What can hang from each mark
z_292: z_152 z_444
z_152: z_283 z_292 z_742
z_657: z_444
z_444: z_292 z_657
z_283: z_152 z_657
z_742: z_283
z_668: z_370
z_370: z_283 z_668

Every row comes from one small tree of marks. The marks that hang from a mark follow it in brackets, in the order of their numbers. Every link used is in the known rows. Which tree was each row made from?
In the rows, 128 means zero.
Known rows
z_668[z_370[z_283[z_152]]]: [161 128 135 171 102 160 168 173 118 162  90 107 147  83  87 163 135 147
  88]
z_657[z_444[z_292[z_152[z_283 z_742]]]]: [113 137 130 104 114 134 107 112 116  82 128 122 128 128 145 133 111 156
 125]
z_444[z_292]: [ 63 144 123 135 119 147 142 124 115 102 111 130 141 111 112 184 144 146
 127]
z_370[z_283[z_657[z_444[z_292]]] z_668]: [142 118 130 142 174 209 190 116 122 147 183 173 150 147 100 104 243  91
 112]
z_152[z_283 z_742]: [107  75 116 132 149 141 133 141 113  63 106 128 120 144 159 152  74 161
 133]
z_283[z_152[z_292] z_657]: [124 175  99 135 125  60  94  96 147 192 123  92 107 159 110 125 120 102
 168]
z_370[z_283[z_657[z_444]]]: [154 116 145 155 150 154 165 135 136 168 144 174 152 112 142 100 161 106
 113]
z_742[z_283[z_657[z_444]]]: [156  90 126 175 152 140 112 123 169 182 143 172 111 102 152  84 135 105
 131]
z_283[z_152[z_292[z_444] z_742] z_657]: [122 157 110  95 110  65  86 111 134 156 144  97 110 208 132  89 112  83
 190]
z_668[z_370]: [132 120 156 165 110 156 122 160 140 134  76 130 166  32 107 185 101 147
 102]
z_152[z_283[z_657] z_292 z_742]: [119 101 115 126 159  93 111 112 133  97 146 136  83 188 154  99  72 142
 169]
z_444[z_292 z_657]: [ 55 157 132  88 113 153 157 138 128 112 108 144 165  83 103 177 148 155
 165]
z_668[z_370[z_283]]: [150 108 154 177 115 185 175 178 116 138 106 142 159  55 106 166 127 156
  72]
z_152[z_283 z_292[z_444[z_657]] z_742]: [109 112 142  66 118 117 114 124 130 106 169 142 124 153 171 114  86 156
 192]
z_283[z_152 z_657[z_444[z_292]]]: [121 163 122 115 122 105 107 103 143 181 101 123 140 142 105  94 164  96
 188]
z_292[z_152[z_742] z_444[z_657]]: [110 153 147  60  87  99  99 143 126  96 126 105 157 105 160 155  94 122
 121]
z_444[z_292[z_152[z_283]] z_657]: [ 86 149 134 101 117 108 127 113 126 100 107 117 117  98 124 169 120 183
 133]
z_444[z_292[z_152[z_742]] z_657]: [ 65 172 120  71  97 124 140 144 108  64 109 107 147 110 104 179 108 155
 135]
z_668[z_370[z_283[z_152 z_657[z_444[z_292]]]]]: [164 134 150 157 112 156 159 152 127 181  99 143 145 107  78  89 171 130
 140]
z_370[z_283[z_152 z_657] z_668]: [154 125  92 158 168 158 180 126 119 162 153 117 124 176  92 127 220  82
 102]

Which tree is each row?
[137 113 129 164 150  64  85  97 141 125 100 112  82 120 160 137  88 141
  88] : z_292[z_152[z_283[z_657]]]
[ 91 130  98 144 111 127 130 133 102  66 136 102  86 154 120 165 107 153
  83] : z_444[z_292[z_152[z_742[z_283]]]]
[115  68 124 137 172 114 123 132 129  77 104 153 103 165 155 102  86 138
 154] : z_152[z_283[z_657] z_742]
[109 166 128  92  99 137 117 124 113  91 126 114 153 112 127 155 118 132
 118] : z_657[z_444[z_292[z_152[z_742]]]]
[116 137 139 102  92  93  85 130 113  87 133  91 133 132 168 163  90 115
  87] : z_292[z_152[z_742] z_444]
[120 112 113 131 129  99 103 128 109  62 109  93  99 134 160 169  59 160
  83] : z_292[z_152[z_283 z_742]]
[158 119 112 145 130 105  94 129 143 117 139 126  98 129 150 105  88 109
  94] : z_292[z_152[z_742[z_283[z_657[z_444]]]]]
[153 115 168 163 125 177 164 157 131 156 111 174 157  79  93  97 165 136
 119] : z_668[z_370[z_283[z_657[z_444[z_292]]]]]
[ 97 126 125 153 140  80 101  92 122 100 109 119  79 145 135 139 123 153
 109] : z_444[z_292[z_152[z_283[z_657]]]]
[113 153 135 106 125 106 101 113 131 110 118 135 136 133 128 103 125 105
 142] : z_283[z_657[z_444[z_292[z_152[z_742]]]]]
[107 178 111  50  82  99 114 131 128 147 147  85 143 160 125 134 107 116
 195] : z_283[z_152[z_292[z_444[z_657]] z_742]]
[115 174 139 114  97 129 102 104 127 131 125 116 154  80 129 164 137 133
 105] : z_657[z_444[z_292[z_152]]]
[153 120 141 136 151  98  88  80 164 178 152 157 111 125 165  87 106 134
 171] : z_152[z_283[z_657[z_444]] z_292]
[142  85 114 144 147 147 126 147 145 124 142 165 115 137 147  79 107 107
 147] : z_152[z_742[z_283[z_657[z_444]]]]
[156 138 127 144 162 177 168 104 114 143 182 147 136 144 106 112 229  95
  79] : z_370[z_283[z_657[z_444[z_292[z_152]]]] z_668]
[178 106 171 169 132 171 152 162 142 174 109 170 163  56 113 100 143 128
 109] : z_668[z_370[z_283[z_657[z_444]]]]
[119  75  99 163 155 137 135 153 135 101 132 149  94 158 135 104 101 120
 130] : z_152[z_742[z_283[z_657]]]
[171 123  99 120 162 181 180 138 115 146 163 132 148 188 101  88 210  72
 127] : z_370[z_283[z_152[z_742] z_657[z_444]] z_668]
[148  87 151 143 164 121 103 102 160 155 112 170 126 105 169  89 116 130
 161] : z_152[z_283[z_657[z_444]]]
[ 93 114 117 130 142  89 110 111 107  60 109 116  79 178 132 126 102 155
 120] : z_444[z_292[z_152[z_283[z_657] z_742]]]
[121 116 153  71 106  96  95 133 126  86 124 114 127 127 178 134  81 152
 133] : z_292[z_152[z_283 z_742] z_444[z_657]]
[164 153 156 116  77 143 156 161 131 195 135 114 155  88  99 133 142 141
 141] : z_668[z_370[z_283[z_152[z_292[z_444[z_657]]]]]]
[182 120 144 144 116 157 156 177 128 158  99 136 155 110  96  84 131 119
 134] : z_668[z_370[z_283[z_152[z_742] z_657[z_444]]]]
[117 161 161  86  89  92  91 124 140 142 123 105 154  69 159 167 117 122
 111] : z_292[z_152 z_444[z_657]]
[128 110 125 156 162  85  99  85 150 152 143 140  84 146 153 115  99 144
 155] : z_152[z_283[z_657] z_292]
[159 150  84 150 161 143 171 109 121 182 186 105 108 193  88 124 208  86
 112] : z_370[z_283[z_152[z_292] z_657] z_668]
[145 150  69 121 136 175 192 138  91 120 191  87 125 205  88 160 182 108
 103] : z_370[z_283[z_152[z_292 z_742]] z_668]
